Each row was made from one small tree. The marks that hang from a mark follow it in brackets, in alphabetical order. Every link used is in the known rows. Write each row's tree.
Known rows:
vusa[fupo[derib musu zifu]]: [ 2.16 -2.23  0.25 -0.83 -0.45 -2.52  1.78 -1.19  0.41  0.87  0.29  1.15
  0.96 -0.16  0.03 -0.45 -1.86  1.06 -1.48  0.19 -0.50]
vusa[fupo]: [ 2.12 -1.48  1.66  0.73  0.42 -2.49  1.13 -0.55  2.08  1.31 -1.12 -2.18
  0.59 -0.51 -1.29  0.30 -0.78  0.35 -4.13 -2.75 -2.05]
moda[fupo[derib zifu] tuto[musu]]: [-2.07 -1.23  3.68  0.95  2.53  2.02 -1.11  2.61 -0.67 -0.33  0.00  4.09
 -0.05  1.70 -0.69  0.54 -1.24  2.45  1.83  0.03  1.22]
dugik[fupo[derib musu zifu]]: [-0.88 -0.08  0.09 -1.38 -0.42 -0.52  0.44  0.53 -0.25  0.52  1.33  2.47
 -1.07  1.75  0.29 -0.60 -1.43  0.62 -1.30  2.64 -0.73]
moda[fupo[derib musu]]: [-0.24  1.26 -0.35 -0.43 -0.46  2.97  0.47  0.04 -1.45  3.51  2.20  0.50
 -0.79  1.22 -0.72  1.23 -0.95  0.84  2.61 -0.04  1.22]
vusa[fupo[derib]]: [ 1.75 -2.30  0.98  0.43  0.14  0.78  0.94 -1.67 -0.26  0.86 -0.20 -0.07
  1.09  0.25 -0.95  0.44  0.16  0.64 -2.38 -1.32 -1.43]
bemu[derib kepakap[vusa]]: [-0.93  2.29 -2.99  1.44 -0.49  2.04  0.26 -1.39 -1.21 -2.47 -0.31  0.18
  0.96 -1.33  0.32 -0.11  3.06 -3.11  1.95 -1.13  0.45]
derib[fupo[dugik musu]]: [ 0.47  1.21 -1.25 -1.44 -1.50 -0.71  0.29 -0.11  0.39  3.24  1.19 -4.67
 -1.53  0.12  0.91  0.19 -0.60 -0.22  0.75  1.32  0.71]
moda[fupo[dugik zifu] tuto[musu]]: [-0.92 -0.80  3.50  0.20  2.31 -0.54 -1.37  3.56  0.90 -0.93 -1.30  1.03
 -0.37  1.09  0.00  0.41 -1.49  2.46  0.88  0.16  1.15]
moda[fupo tuto[musu]]: [-1.79 -0.04  3.97  1.21  2.42  1.60 -1.28  2.89  1.27  2.44 -0.46  0.98
 -1.37  1.62 -1.60  1.26 -1.60  1.97 -0.13 -1.82  0.95]
fupo[derib]: [ 0.73 -0.46  1.53  0.75 -0.02  2.94  1.15 -1.85 -2.50  0.02  1.84 -0.15
  0.32  0.42 -0.81  0.96  0.91 -2.22  0.52  0.47 -2.10]
dugik[fupo[derib musu]]: [-0.91  0.25 -0.22 -1.40 -0.55  2.35  0.15 -0.34 -0.56  2.90  1.55  1.44
 -1.90  2.51 -0.08  0.15 -0.73  0.30 -1.38  2.38 -0.53]
bemu[derib[fupo]]: [ 0.31  2.21 -1.30  1.45  0.18  2.24  1.13 -0.16 -0.23  0.98  0.81 -2.26
  1.12  0.54  0.02 -0.26  1.74 -1.87  0.66 -2.80 -0.50]
dugik[fupo]: [-1.04  0.45  1.45  0.08  0.42 -0.50  0.01  1.25  1.43  0.89 -0.09 -0.84
 -1.47  1.36 -1.06  0.24 -0.32 -0.08 -3.99 -0.28 -2.04]
dugik[fupo[musu]]: [-0.58  1.01  0.39 -1.07 -0.38 -0.87  0.52  0.93  1.74  3.34  0.87 -0.66
 -2.37  1.83 -0.46  0.12 -1.79  0.08 -3.05  0.81 -1.03]
derib[fupo]: [-0.81  0.88  0.75  0.75 -0.61 -1.10  0.27  0.73  1.06  1.94  0.81 -3.90
 -0.57 -0.66 -0.78  0.33  0.29 -0.54 -0.98 -1.45 -0.67]
kepakap[vusa[fupo[musu]]]: [ 0.04 -1.45  0.06 -0.93 -1.82 -1.91 -2.27 -1.90  3.06  2.74 -0.85 -0.73
 -1.70 -1.32 -0.19 -0.78 -2.85  0.34 -2.12 -0.58 -0.41]
moda[fupo[derib] tuto[musu]]: [-2.06 -0.86  3.45  0.96  2.24  4.77 -1.49  1.62 -1.14  2.03  0.37  2.97
 -0.95  2.35 -1.17  1.37 -0.65  2.24  1.78 -0.31  1.39]
kepakap[vusa[fupo[derib dugik musu]]]: [ 0.29 -1.83 -0.89 -1.78 -2.14  1.48 -2.71 -3.08  0.57  1.46 -0.67  0.13
 -1.27 -0.51  0.91 -0.71 -1.44  0.83 -0.15  1.72  0.37]
kepakap[vusa]: [-1.26 -0.01  1.68  0.31 -1.38 -0.43 -2.35 -1.39  1.49  0.21 -0.05 -1.36
 -1.56 -1.38 -0.59 -0.28 -1.14 -1.87 -0.66 -0.33 -1.94]
moda[fupo tuto]: [ 0.82  0.44  3.36  1.00  3.54  0.54 -1.18  2.62 -0.24  1.19 -0.30  0.44
 -0.43  1.67 -1.64  1.37 -0.46  0.08  0.43 -1.46  0.10]
vusa[fupo[derib zifu]]: [ 1.95 -2.70  1.41  0.45  0.26 -2.02  1.19 -0.82  0.20 -1.53 -0.50  0.88
  1.94 -0.47 -0.48 -0.42 -0.42  0.75 -2.28 -1.01 -1.58]

Which tree is each row?
[-1.79 -0.51  4.35  1.19  2.50 -1.12 -1.00  3.76  1.76  0.15 -0.72  1.94
 -0.43  1.07 -1.07  0.43 -2.17  2.29  0.15 -1.57  0.68] : moda[fupo[zifu] tuto[musu]]
[ 0.52  0.90 -0.89 -1.46 -1.30 -3.49  0.71  0.90  0.89  0.91  0.95 -3.52
 -0.65 -0.72  1.37 -0.70 -1.12  0.19  0.86  1.51  0.45] : derib[fupo[dugik musu zifu]]
[ 2.02 -0.58 -0.43 -1.97 -1.00 -0.05  1.68 -1.37 -2.59 -1.11  1.84  0.02
  0.29  0.28  1.89 -0.16 -0.78 -1.22  2.56  4.43 -0.66] : fupo[derib dugik musu zifu]
[ 2.96 -2.29 -0.61 -1.77 -0.62 -1.64  1.43 -1.45 -0.32 -0.15 -0.12  0.08
  0.88 -0.01  1.12 -0.53 -1.21  1.25 -0.74  1.78 -0.35] : vusa[fupo[derib dugik musu zifu]]
[-0.69  0.52  0.72 -1.07 -0.31 -3.68  0.74  1.87  2.19  0.93  0.48  0.43
 -1.45  1.12 -0.02 -0.78 -2.34  0.35 -3.09  1.12 -1.31] : dugik[fupo[musu zifu]]
[-0.19  0.98 -3.21  1.16 -0.36 -0.70  0.38 -0.94  0.14 -3.56 -1.58  1.37
  2.07 -1.95  0.57 -1.02  2.39 -1.21  0.46 -1.71  0.90] : bemu[derib kepakap[vusa[fupo[zifu]]]]
[ 0.25  0.23  0.45 -0.21  0.17  1.38 -0.07  1.26 -2.11 -2.32  0.58  0.45
  1.07  0.11  0.39  0.42  0.56  1.14  2.60  0.67  0.42] : moda[fupo[derib dugik zifu]]
[-1.27 -0.55  1.20 -0.13  0.20 -0.09  0.08  0.96 -0.38 -1.91  0.41  2.53
 -0.09  1.39 -0.22 -0.53  0.11  0.45 -2.20  1.37 -1.74] : dugik[fupo[derib zifu]]
[-0.44 -2.00  1.23 -0.02 -1.18 -3.76 -2.53 -0.75  3.26 -1.06 -1.75 -0.05
 -0.19 -2.21 -0.23 -1.32 -1.97  0.46 -2.68 -1.39 -1.49] : kepakap[vusa[fupo[zifu]]]
[ 2.14  0.71  1.53 -1.12  2.62  0.79 -0.89  1.86 -0.73  2.58  0.10 -0.24
 -1.25  2.20  0.07  1.14 -1.48  0.58  2.04  1.42  1.50] : moda[fupo[dugik musu] tuto]
[ 2.88 -2.01  1.15 -0.17  0.24 -4.56  1.02  0.16  1.73 -2.16 -1.82 -1.93
  1.48 -1.13  0.15 -0.56 -0.77  0.85 -3.17 -0.87 -1.89] : vusa[fupo[dugik zifu]]
[-1.35 -0.89  2.53  0.00  2.05  5.58 -1.79  1.51 -1.85  0.96 -0.18  2.11
 -0.84  2.56 -0.05  1.43  0.06  2.49  2.38  1.27  1.88] : moda[fupo[derib dugik] tuto[musu]]
[-0.41 -0.41 -1.62 -0.13 -1.28 -1.77 -0.68 -1.01  0.43 -2.01 -1.74 -1.32
 -0.15 -2.49  0.09  0.00  1.62 -0.11 -0.91  0.32  0.49] : bemu[kepakap[vusa[fupo[dugik]]]]
[-0.90 -0.42 -2.16 -0.46 -1.60 -0.39 -0.38 -1.95 -0.48 -0.06 -0.42  0.63
 -0.46 -1.87  0.07  0.13  0.97 -0.13  0.18  1.08  1.39] : bemu[kepakap[vusa[fupo[derib musu]]]]
[-1.07 -0.86 -1.62  0.22 -0.98 -0.12 -0.58 -1.61 -0.47 -1.67 -0.90  0.50
  0.20 -2.08 -0.35  0.16  1.88 -0.19 -0.32  0.17  0.73] : bemu[kepakap[vusa[fupo[derib]]]]
[ 0.92  0.32  1.63 -0.53  2.69  3.31 -0.88  0.90 -2.23  3.19  1.32  2.62
 -0.91  2.73 -0.73  1.51 -1.03  0.49  2.94  1.18  1.66] : moda[fupo[derib musu] tuto]
[ 1.15 -0.48  0.46 -0.82 -0.55 -1.08  2.11 -1.24 -1.56  0.22  2.54  1.27
  0.16  0.07  0.58 -0.09 -1.64 -1.54  1.57  2.39 -1.22] : fupo[derib musu zifu]
[-0.47  3.16 -3.73  1.65  0.20  1.55  2.33  0.34 -1.63 -1.09  0.43 -1.76
  1.79 -0.60  0.21  0.35  4.17 -2.13  1.93 -1.93  1.31] : bemu[derib[fupo] kepakap]
[-2.25  2.45 -4.09  1.09 -0.93 -0.31 -0.47  0.15 -0.36 -3.25 -0.48  0.10
  1.42 -2.23  1.18 -1.25  3.14 -1.41  2.60 -0.88  1.99] : bemu[derib[fupo[zifu]] kepakap[vusa]]
[-0.95 -0.35 -0.98  0.44 -1.05 -2.30 -0.42 -0.86  1.00 -1.33 -1.42 -0.81
 -0.10 -2.63 -0.53  0.06  1.20 -0.19 -1.36 -0.82  0.27] : bemu[kepakap[vusa[fupo]]]
[-0.20  1.23 -3.47  1.20 -0.44  1.08  0.08 -1.49 -0.07 -2.11 -1.46  0.76
  1.47 -1.47  0.30 -0.54  2.78 -1.31  0.38 -1.98  0.85] : bemu[derib kepakap[vusa[fupo]]]
[ 0.07  1.46 -4.26  0.35 -0.83  0.82  0.40 -1.79  0.06 -0.62 -0.88  0.90
  0.88 -1.25  0.67 -0.59  1.80 -1.27  0.76 -1.26  1.64] : bemu[derib kepakap[vusa[fupo[musu]]]]
[-2.30  2.84 -4.30  1.05 -1.03  2.09 -0.65 -0.61 -0.83 -1.40 -0.21 -0.68
  0.73 -1.55  0.79 -0.67  3.60 -1.59  2.49 -1.23  2.10] : bemu[derib[fupo] kepakap[vusa]]
[-1.59  2.69 -4.89  0.39 -1.33  2.67 -0.92 -0.72 -1.35 -2.39 -0.63 -1.25
  0.76 -1.31  1.63 -0.63  4.17 -1.48  3.04  0.04  2.45] : bemu[derib[fupo[dugik]] kepakap[vusa]]
[ 0.38  1.95 -1.00  1.54  0.29  0.05  1.34  0.48  0.24 -0.79  0.61 -1.40
  1.80  0.00  0.39 -0.79  1.33 -1.87  0.72 -2.60 -0.67] : bemu[derib[fupo[zifu]]]
[ 1.53 -1.14  0.99 -0.47 -0.11  0.47  1.02 -0.85 -2.82 -4.31  0.75 -0.19
  1.37 -0.06  1.11 -0.04  1.01 -1.48  1.61  2.91 -1.95] : fupo[derib dugik zifu]
[ 3.30 -1.59 -0.02 -1.37 -0.46 -4.84  1.65 -0.30  2.03  0.26 -1.00 -1.73
  0.50 -0.70  0.75 -0.70 -2.23  1.01 -2.40  0.53 -0.85] : vusa[fupo[dugik musu zifu]]
